What can hang from each mark:
K393: K145 K330 K413
K636: K823
K930: K145
K413: K393 K972
K145: K930 K972
K330: K393
K972: K82 K145 K413 K823
K823: K636 K828
K948: K308
K308: K82
K82: K972

Every row comes from one small tree of marks. The marks that hang from a mark follow it in brackets, in the order of their numbers. Every link used is in the known rows. Which tree was each row made from?
In the rows, zero is written as 128.
Known rows:
K413(K972(K145(K930) K823(K636))): [154 180 150 154 185 157 149 122  62 161 136 115 140 124 136 126 148 172
 104 154 112 129 183 136 135]
K972(K145(K930) K413(K393(K330)) K823(K828)): [152 158 149 131 169 150 149 152  56 159 142  74 148  91 156  84 145 163
 105 141 146 118 181 134 127]
K330(K393(K145(K972(K823)) K413)): [158 159 135 152 186 140 153 116  61 129 120 131 138 108 143 168 124 170
 147 154 168 106 158 126 157]
K82(K972): [148 146 180 155 169 162 143 124  78 148 116 147 123 139 136 147  95 157
 109 143 119 119 150 147 144]
K823(K636 K828): [143 128 160 162 169 165 163 143  69 124 122 103 136 128 105 108 119 152
 128 145  98 131 168 148 105]
K636(K823(K828)): [136 140 170 150 166 156 144 138  71 134 141 118 136 139 143 139  95 154
 130 140 100 130 143 151 109]
K823(K636): [140 141 159 164 175 160 150 138  66 134 119 121 135 130 119 133 114 161
 124 148 108 125 166 144 116]
K948(K308(K82(K972(K823)))): [145 176 165 140 165 165 148 115  62 161  99 166 126 134 140 121 111 176
 125 150  91 133 160 150 125]
K930(K145(K972(K823(K828)))): [147 162 160 144 174 162 143 117  72 135 149 111 130 119 120 134 135 154
 124 140 109 144 157 162 123]
K930(K145(K972(K82 K823(K636)))): [148 196 148 158 173 162 139 113  56 129 134 123 141 122 117 119 165 183
 131 141 100 139 201 154 128]
K393(K330 K413(K972(K82 K145(K930)))): [144 158 165 151 160 146 169 135  56 165  94 132 145 108 172 138 156 169
 118 164 128 109 177 111 142]
K330(K393(K145 K413(K972))): [157 138 154 161 163 142 163 132  62 132 107 163 129 116 156 158 102 151
 139 170 141  99 165 121 150]
K308(K82(K972(K145(K930) K413(K393) K823))): [163 192 158 126 170 152 127 134  55 166 130 142 146 105 159 105 127 168
  70 133 123 125 181 154 138]
K948(K308(K82(K972))): [138 159 177 145 152 163 152 125  69 155  79 164 121 135 135 129 100 167
 117 152  85 129 143 154 120]
K393(K145 K330 K413(K972)): [137 131 166 161 145 141 179 134  67 149  92 154 131 112 171 166 110 141
 135 180 129  91 155 102 140]
K393(K145 K330): [128 127 160 165 151 145 149 132  74 139 106 140 125 113 157 143 118 157
 147 158 129 101 151 118 129]
K330(K393(K145)): [149 134 147 163 166 146 132 130  69 121 120 149 124 117 142 133 110 166
 150 150 142 108 162 139 140]
K413(K972): [143 141 165 151 167 156 148 132  65 146 131 150 129 134 142 163 100 149
 118 158 118 126 155 147 130]
K308(K82(K972(K145(K930) K413 K823))): [160 193 164 134 177 159 142 121  63 170 127 138 138 116 153 113 134 175
  85 124 105 131 179 150 137]
K82(K972(K145 K413(K393) K823(K828))): [168 178 160 131 166 164 150 143  65 148 146 103 138  99 155  66 117 150
  95 129 120 129 202 148 139]
K145(K930 K972): [136 144 166 145 189 147 140 122  75 148 114 104 138 132 119 195 121 168
 101 145 151 128 110 158 143]
K145(K972): [137 149 157 147 181 151 145 124  72 137 123 120 134 127 126 183 111 160
 118 143 138 130 133 153 136]
K330(K393(K413)): [153 133 155 156 183 149 147 140  58 134 120 137 134 124 137 155 103 160
 141 153 148 112 159 136 142]
K972(K413(K393(K145))): [143 146 156 146 155 139 140 153  68 129 119 130 134 106 162 120 101 140
 111 148 142 112 165 145 130]
K413(K393 K972(K82 K145)): [153 172 150 144 153 149 135 145  52 139 131 155 143 104 169 105 135 162
 110 154 123 127 204 146 130]

Which tree is each row?
[161 177 134 135 171 160 165 145  44 119 136  81 164 100 114  84 149 172
 117 133 128 136 210 155 120] -> K145(K972(K82 K413(K393) K823(K636 K828)))
[139 147 158 130 169 137 147 146  60 155 112  86 150 106 140 180 121 167
  91 150 174 109 124 144 148] -> K145(K930 K972(K413(K393(K330))))
[165 182 153 138 162 162 146 140  46 144 130 155 151 114 128  99 112 162
  91 140 102 119 200 152 123] -> K308(K82(K972(K413(K393) K823(K636))))
[155 154 150 139 158 145 145 129  55 133 127 144 149 110 150  92 152 163
 114 166 141 117 181 143 128] -> K413(K393(K145(K930)) K972(K82 K823(K828)))
[150 183 142 136 169 146 136 149  44 160 135  99 155  93 173  83 164 188
 114 140 154 117 205 131 139] -> K972(K82 K145(K930) K413(K393(K330)) K823)
[152 156 141 157 167 139 157 124  60 114  93 143 141 105 145 151 136 178
 151 151 157 108 170 130 154] -> K330(K393(K145(K972(K82)) K413))
[149 173 155 151 158 157 147 132  61 143 128 151 136 114 165 114 138 169
 128 146 102 133 201 141 130] -> K413(K972(K82 K145))
[156 199 135 154 179 164 156 141  50 137 142 101 147 104 152  65 160 184
 135 124 100 139 245 138 123] -> K972(K82 K145 K413 K823(K636))
[166 180 167 146 182 170 168 130  73 156 125  71 138 116 126  73 141 167
  90 126 101 132 195 143 139] -> K82(K972(K145(K930) K413 K823(K636 K828)))
[154 162 141 155 161 146 145 133  55 132 132 153 142 112 145 123 119 150
 115 173 126 108 188 132 130] -> K413(K393(K145) K972(K823(K636)))
[151 158 175 140 157 162 153 134  63 150 115 164 133 124 141 134  95 157
  97 131  94 126 166 156 125] -> K308(K82(K972(K413)))
[167 182 158 150 171 175 175 133  70 145 135  85 135 109 130  62 129 162
 109 124  85 134 220 140 132] -> K82(K972(K145 K413 K823(K636 K828)))
[148 158 152 139 179 136 133 142  63 145 132 117 142 110 160 120 120 156
 100 149 164 113 161 144 142] -> K972(K413(K393(K145(K930))) K823)
[145 157 167 147 177 150 142 129  72 162 125 126 130 124 154 153 126 161
  97 154 122 127 150 144 139] -> K413(K972(K145(K930)))
[159 185 155 145 168 165 134 114  62 157 134 170 133 117 152 111 126 170
 108 133  88 130 189 144 127] -> K308(K82(K972(K145 K823)))
[149 193 153 151 178 160 153 125  62 139 143  94 136 118 123 136 136 163
 113 134 105 138 188 158 134] -> K930(K145(K972(K413 K823(K636))))
[148 188 173 127 156 149 144 144  66 169  77 125 132 107 157 103 115 167
  75 143 107 128 154 159 133] -> K948(K308(K82(K972(K145(K930) K413(K393)))))
[153 195 142 152 187 159 150 137  53 149 132  85 149 112 146  75 171 192
 117 125 113 137 222 141 129] -> K972(K82 K145(K930) K413 K823(K636))
[159 165 171 143 183 167 145 116  79 161 130 104 131 124 136  98 137 167
  98 135 118 131 166 143 143] -> K82(K972(K145(K930) K823(K828)))
[150 168 151 145 183 160 141 127  63 144 139 103 143 116 142  76 172 182
 127 132 119 141 193 146 120] -> K972(K82 K145(K930) K823(K828))
[139 155 154 156 163 140 167 125  70 123  86 137 141 112 153 158 137 161
 137 152 142 116 163 128 142] -> K393(K145(K972(K82)) K413)
[158 183 136 140 185 142 142 117  53 130 125 111 147 106 142 133 155 201
 135 132 169 119 179 145 160] -> K330(K393(K145(K930 K972(K82 K413 K823))))
[160 153 137 154 184 151 154 113  66 120 118  91 144 112  97 129 152 182
 134 148 148 115 153 142 141] -> K330(K393(K145(K930 K972(K823(K636 K828)))))
[153 165 137 128 157 154 164 144  43 134 139  92 160  92 139 100 150 175
 129 139 147 124 193 141 128] -> K145(K972(K82 K413(K393(K330)) K823(K828)))
[160 189 150 154 166 169 144 116  59 150 125 159 139 115 133  98 137 176
 108 135  75 128 204 141 121] -> K308(K82(K972(K145 K823(K636))))
[172 171 135 158 179 159 168 130  33 131 130 153 152 121 132 112 142 184
 149 163 125 115 224 127 142] -> K330(K393(K413(K972(K82 K823(K636)))))
[156 185 146 148 182 166 164 140  57 141 133  71 150 107 132  49 175 184
 120 123 104 142 225 144 118] -> K972(K82 K145(K930) K413 K823(K636 K828))
[149 133 157 153 151 149 189 130  63 146 115 140 138 107 160 128 125 139
 144 175 121 100 174 101 130] -> K393(K145 K330 K413(K972(K823(K828))))
[154 167 163 144 169 165 136 112  58 151 132 184 135 132 135 134 111 168
 111 141 100 126 168 148 126] -> K308(K82(K972(K823)))
[162 158 143 136 184 146 156 122  66 129 132  84 140 105 121 131 136 177
 127 133 163 120 153 149 149] -> K330(K393(K145(K930 K972(K413 K823(K828)))))
[149 184 142 151 179 159 133 127  56 141 148 134 140 113 161  89 156 182
 142 133 118 138 214 140 128] -> K972(K82 K145 K823)
